Known rows, with every step that occurs:
latu fuvev patu vipub: [-18  25  -4 -12  -3 -14  33 -11  -8 -13  -3 -14  14 -12 -13  -1 -10 -20
   6  21  21  25  -5   3 -11  -1 -41 -11  -2   7  18]
fazuvi padof: [-19  10 -15   2  13  -6  12 -10   2  16   3  -1  11  -8   3  -5   7 -16
   1  -8  -8   0   0  -9 -11   2  22  -8  -1  -1  17]
fazuvi padof fuvev: [-16  19  -8   1  12   1   2  -4   1  19   4   2  12  -7  -6  -5  -9 -34
   4 -15   3 -16 -10 -15 -10  -3  21  -9   1  -8  14]
patu puvu fuvev: [-11   7 -16  -6   3 -15  12  -6 -18  16   2  -8   6 -21  -6   5  -3  -7
   7   8  -9   8   1  -2  -6  -9   1  -4  -7  -3  22]
patu fuvev: [-28  16 -21  -1   9 -18   5  -3 -10  13  -8  -4   8 -12  -1  -3   4 -20
  14  -7   6  -4   6  -7  14  -3  -2  -3  -1 -12  13]
latu fuvev: [-15  16  -3 -16   3 -19  20  -6  -6   8   0  -7   9 -17  -9  -3  18 -16
   4   0   0   8  -6   1   2   5  -8  -8  -4 -13  17]
padof fuvev patu puvu: [-16  22  17  -3  -2  -1   5 -14 -17   6   7  -7   9  -6 -11  -8 -28 -26
  15  -4  29  -6  -4  -5   4 -14 -12 -11   3  -2  14]
vamota vumuz fuvev: [-23   2 -29   4  16   1  15  -3 -11   1   0   0  13 -23   1  -7   5 -10
   8  13  -1 -24  11  -3 -14   5 -41  -2  -1  -5  14]
fazuvi padof fuvev puvu: [-19  23  16   7   4   6  -3  -4  -5  19  14   0  12  -5 -10   3 -15 -35
  12 -19   0 -15  -3 -16 -11 -10  17 -15  -5  -4  23]
patu vipub fuvev padof: [-20  18 -53   2   7  -4  31  -7 -16 -11 -11  -3  11 -19 -10  -1   1 -35
  16  -9  23   6  -3  -5   2  -2 -16  -5   6 -14  15]
manudaz fuvev vamota: [-20  20   8  -5   9   2  -1   0 -20  15 -11   1   5 -18  -9  -6  16  -7
  17  -4  18 -19  13  -6  -2   3   0 -10  14 -21  18]
vipub patu: [-17   4 -28   4  10  -4   7 -12 -18   2   0  -8  11 -16  -3  -9  23 -21
  10  -8  10  -2  10  -1 -14  14 -12  -8  -8   0  11]
vamota vumuz: [-20   2 -20   1  13  -6  16   0 -14  -3   2  -5   9  -9  -3  -4   4 -12
   7  27  -3 -12   5  -4   2   1 -22  -4  -3  -7  21]
fazuvi padof fuvev patu vipub: [-20  28  -8   6   5   7  14  -8  -1  -2   2  -5  18  -4 -11  -3 -39 -40
   7   6  24   0  -6 -13 -20 -10  -8 -12   1  13  14]
puvu patu: [-20   3 -25  -2   4  -1  13  -5 -10  15  -8 -13   8 -15  -7   1   9 -13
   9  14  -4  13   0  -6 -10   4   1  -9   4  -3  22]
manudaz fuvev puvu patu vipub: [-26  12 -36  14  -6  10  12   4 -26   2 -12 -12   4 -26 -14  16 -12 -11
  24  32  13  19  31  -7 -24 -18 -21 -14  -1  16  39]
vipub patu puvu fuvev vumuz: [-14   1 -51  -1   8  13   7 -13 -35   8   4 -13  13 -10 -12   5  -5 -30
   9   9  17  -6  -1   0 -16   9 -30  -7 -16   9  24]
vumuz vamota fuvev vipub patu: [-24   2 -22  10   3  23  21  -1 -26 -15  20  -5  17  -2  -5 -10  -8 -25
  17   0  15 -24  -4   4 -35  21 -38 -18  -5  -2  14]
vumuz vamota fuvev: [-21   3  -4   1   7   0  21   0 -14  -7  14   3  13 -10   0  -9  -8  -6
   9   0  -4 -30  -8   1 -18  12   5 -12   9 -22  14]
puvu fuvev: [-15   9  -9 -13   6 -15  14   0 -11  14  -4  -5   9 -18  -8   3  13 -15
   4   5 -15   4   4  -2 -14   2   0  -2  -6 -12  21]
padof fuvev vumuz vamota: [-21   8   3  -7  13  34   4 -11 -21  -2   9  -1  17  14 -15 -14 -11 -32
   6   3  21 -34 -18  -4  -8   8 -22 -13   2 -23   7]
vipub fuvev vumuz vamota: [-23  -2 -35  -4  18  31  10 -11 -28  -9   8   1  19   1  -9 -13   7 -25
   5 -10  15 -29   6   1 -12  11 -18 -10  -5 -22  14]
fazuvi padof fuvev vamota vumuz: [-17  25  -4   5  16  14  -5   5  -5  14  11   2  17  -4 -12  -2 -19 -38
   8   7   9 -47 -27 -20  -4   8  -5 -11   8 -19  17]
padof fuvev patu: [-19  23  23  -9   3  -3   6  -9 -10   3   2  -4  14  -5 -13 -10 -14 -33
  13  -6  23 -11  -1  -5  -2  -3 -13 -10   4 -12  14]
padof fuvev: [-16  16   6  -5   6  -3   3  -3 -10  11  -2  -2   8  -9 -11  -7   1 -28
  11  -6   9 -14  -3  -9   3  -5   2  -6   0 -18   9]
patu puvu: [-15   6  -6   2   5 -10  12 -15 -17   9   2  -8   3 -11  -1  -5   1  -2
  11   2   1   7   4  -2   7 -12   3  -7   0   1  13]
vamota vumuz fuvev vipub patu: [-27   1 -45  14  12  25  14  -6 -24  -9   7  -8  17 -15  -5  -8   7 -31
  16  13  18 -17  11   1 -29  15 -80  -7 -14  14  15]
vumuz fuvev vamota: [-19  15  16  -1  11   6   2 -11 -10  17  -5   0  14 -19  -4 -11  19  -7
  12 -20   7 -25  -6  -4 -12  14 -22  -8  11 -19   3]
fazuvi padof fuvev vipub patu: [-20  18 -27  11   8  25   1  -6 -10  10  10  -7  16   0 -12  -7  -9 -52
  13 -15  21 -11  -9 -12 -26   7 -20 -14 -13  11  13]
fazuvi padof fuvev vipub: [-20  22   3   3   8  20   7  -2  -2  15   6  -3  11   7 -11  -5 -16 -43
  10  -6   8  -7 -12 -14 -12  -7  -6 -12  -4   2  16]

Rows:
[-19  26   5  -1   0   1  15  -7 -12 -10  -2  -9  14  -5 -15  -7 -29 -33
  14  12  29   2   1  -6  -9 -13 -31  -9   2   5  10]	padof fuvev patu vipub
[-15  21   0 -13   7  -4  14   3 -13   3   7  -7  13 -14 -14  -1   9 -20
   7  21   8 -22 -24  -4   7  17 -32 -10   3 -24  21]	latu fuvev vamota vumuz
[-19  10  -7   3   5  -1   4  -5 -22   3   9  -1   9 -18  -7   1  11 -23
  17 -22   0  -7  26  -5   1 -10  -2 -11 -12 -15  26]	vipub fuvev puvu
[-16  21  11  -2  11  10  -4   5 -18   5   7  -2  13  -6 -17  -6 -10 -31
  15  14  16 -44 -20 -13   7   6 -24  -9   8 -29  13]	padof fuvev vamota vumuz
[-20  10 -69  13   9  19  11  10 -26  -9  -3 -12  16 -24 -17   7 -11 -28
  17  36  18 -17  -6 -12 -11   4 -41  -9   2  -7  25]	puvu patu vipub fuvev vamota vumuz
[-20  16   1   1   2  -5  27 -13 -11 -14  -4 -12  12  -6  -7  -7 -12 -15
  10  20  16  18  11   1 -13  -9 -31  -9   2  11  14]	fuvev patu vipub
[-35  16 -33   3   0   9  10   3 -15  17  -9 -16   8  -3 -11   5  -7 -32
  22  15  10  17  -1  -8   0  -3 -36 -10   0   3  25]	puvu patu fuvev vipub
[-16  14 -20  12  -1  23  -2 -12 -29   3  10 -13   8  -3 -15  -6 -13 -38
  22  -4  32  -4  -4  -6  -5  -5 -37 -13 -13  11  11]	padof fuvev vipub patu puvu
[-21  10 -24  17 -10   2  23   9 -19  -3   4 -13   7 -18 -12  20 -34 -16
  24  31   3   5   2  -8 -21  -8 -12 -17   5  11  34]	vamota fuvev puvu patu vipub
[-20  19 -10   9   0  15  -5  -2  -5  27   9  -7  13 -11 -14  11 -23 -38
  14  -6  -1  -3  -8 -18 -21  -5  15 -19  -1   1  33]	fazuvi padof fuvev puvu patu
[-23  14 -78   5   1   3  30  -4 -17  -3 -13 -10  13 -26 -14   6  -4 -39
  17   5  22  16  -7  -8 -11   3 -21  -8  11  -7  24]	puvu patu vipub fuvev padof
[-15  14  -4 -10  11  -2   7   9 -18   9   3  -5  14 -14 -14   6   4 -18
   8  27  -7 -25 -15  -6  -8  12 -25  -5   1 -24  25]	puvu fuvev vamota vumuz
[-32  26 -25  -6   6 -19  17  -8 -10  14 -12  -2   9 -10  -6  -1   1 -34
  18 -17  18  -2 -13  -8  21   7 -10  -5  15 -24  16]	patu fuvev padof
[-23  -1  -2  -6  15  28  15 -16 -21  -6   8  -5  16  12  -6 -13   5 -12
   4   9   7 -17  -7   2 -13  13 -21 -13   2 -15  12]	fuvev vumuz vamota
[-23  -1 -51  22   8  26  11 -11 -31  -5  12 -11  13 -17  -3  -6  -9 -22
  19  14  23 -15   7   1 -23   6 -80  -9 -16  24  15]	vamota vumuz fuvev vipub patu puvu
[-26  10 -32   0  12  -1  28  -9 -10   0  -3   2  15 -21  -4  -4   0 -25
  11   3  10 -22 -11  -3  -5  16 -45  -4  14 -16  18]	vamota vumuz fuvev padof
[-19  17 -15  12  -8  15   6   1 -19   5   0 -15   9 -13 -22  13 -26 -31
  21  24  12  10  -2 -13 -17 -17 -23 -15  -3   6  25]	padof fuvev puvu patu vipub
[-22   8 -41  13   1  18   5  -8 -37   2  -1 -10   3 -16  -7  -3   1 -18
  25   3  34   6  27   0 -14  -9 -37 -12 -10  21  23]	manudaz fuvev vipub patu puvu
[-20  21 -29  19  -3  19   4  -1  -8  12   5 -12  13 -12 -17  15 -36 -37
  15  17   7   7 -10 -19 -30 -14  -2 -18  -2  15  29]	fazuvi padof fuvev puvu patu vipub
[-20  18  -7   4  -2 -12  34   2 -12 -18   1  -6  13 -11  -6   0 -38 -18
  16  22  21  -4   4  -2 -14  -4 -23 -10   9   8  21]	vamota fuvev patu vipub
[-21  14 -11  -8   8  -6  14  -8 -17  -3   2  -2  16 -17  -6 -10   5 -28
  11 -21  18  -5  22  -2  -3  -2 -11  -7  -3 -13  20]	vipub fuvev patu
[-23  16 -12   0  13   5   2   8 -25   3  -4   1   7 -18 -10  -2   4 -11
  17  22  17 -34  10  -9   0   4 -25  -7  11 -19  26]	manudaz fuvev vamota vumuz
[-14   2 -34  11   5  -4   6 -18 -24   4   5 -12   8 -17  -1  -7   8 -12
  12  -8  16   2   7  -1  -6   3 -10 -10 -10  10  12]	vipub patu puvu
[-18  18  -9  -9   0 -10  27  -4 -13  -6  -6 -12  15 -14 -12   5 -13 -20
   7  25   5  21  10   1 -27  -6 -32  -5  -5   9  22]	puvu fuvev patu vipub
[-14  29  14   1  12  11  -9  -3  -1  23   5   2  15  -5 -11  -7  -8 -35
   8 -19  10 -31 -25 -18  -7   7  17 -13  11 -21  10]	fazuvi padof fuvev vamota
[-15  16 -22 -12  -1 -17  25 -11 -16  16  -2  -6   8 -19 -10   7  -5 -19
  11  -4   3  10 -18  -1   0   0  -5  -6   9 -14  24]	patu puvu fuvev padof
[-28  22 -21   0   5   0  -6   1 -14  25 -11 -11  12 -14 -11   5   1 -24
  20   1  12  -8 -17 -13   4  11  -9 -11  14 -19  18]	puvu patu fuvev vamota
[-20   1 -29  18  -1  25  19  -7 -33 -13  25  -8  13  -3  -4  -8 -24 -17
  20   0  21 -21  -9   4 -27  11 -36 -19  -5   7  14]	vumuz vamota fuvev vipub patu puvu
[-18  18 -13 -19   3 -19  28  -6  -9  15  -9  -4  11 -16 -11   5   8 -29
   7  -5  -3   6 -17  -2  -6  12  -6  -4   9 -24  24]	puvu fuvev padof
[-21   3 -31  17   4  21   8 -20 -26   4   4 -11  11 -17  -2  -9   2 -20
  19 -13  24   0  11   2 -25   3 -56 -11 -13  22   8]	vumuz fuvev vipub patu puvu
[-32  19 -39   5   8   4  -2  10 -18  15  -3 -11  14 -14 -13   8 -12 -27
  20  27  13 -24 -18 -14   8  12 -32  -9  11 -17  26]	puvu patu fuvev vamota vumuz
[-24  15 -11  -6   8  -5  25 -17  -6  12 -11   2  13 -22  -2  -8  13 -21
  12 -24  12  -7  -9  -1  -8  15 -25  -6  16 -18  10]	vumuz fuvev padof
[-21  16 -35  -7   9  -7  21  -8 -15   3  -6   2  11 -19  -8  -5  16 -34
  14 -29  15  -7  -2  -5   7   6  -1  -6   9 -28  19]	vipub fuvev padof
[-21   8 -21  13  -6   7  16  -5 -18   0  -3 -18   7 -14 -13  14 -11 -14
  18  29   1  27   7  -6 -18 -12 -21 -15  -4  14  29]	fuvev puvu patu vipub
[-18  24  -8 -22  -1 -19  33 -12  -5   6  -5  -5  10 -15 -12   0  15 -29
   8  -9  12  10 -27   0   9  16 -14 -10  12 -25  20]	latu fuvev padof
[-20  16   3   3  -5  11  -5   1 -17  17   6 -10   9 -13 -19   8 -13 -31
  21   3   3  -4  -3 -13  -9  -7  -5 -16  -1  -8  29]	padof fuvev puvu patu
[-16   9  -6  -4  -3   4  18  -4 -22  13   3 -13   4  -5 -11   6  -6 -15
  13  17  -5  19   1   0  -7 -14 -28  -7 -12   6  24]	patu puvu fuvev vipub
[-15  18 -24   5  10   7   8  -1 -20  -6  -6  -5  12 -18 -11  -4   8 -22
  16  -3  18 -11   3  -8  -2  -3 -16  -8   1 -14   8]	patu vipub fuvev vamota
[-27   4 -48  22   1  20  17   0 -21  -5   1 -13  14 -27 -10  14 -22 -17
  19  43   3  -2   9  -7 -32  -4 -63 -11  -5  19  30]	vamota vumuz fuvev puvu patu vipub
[-22  11 -11   0  18  39   3 -12 -11   5  14   3  22  14 -10 -12 -21 -39
  -1  -7  13 -36 -21 -11 -22  12  -2 -15   2 -13  12]	fazuvi padof fuvev vumuz vamota
[-17  12   6  -2  13   3   7   1 -17   1   6  -5  11  -6  -8  -6   8 -13
  12  23   5 -28 -15  -7   5  10 -22  -8   7 -22  17]	fuvev vamota vumuz
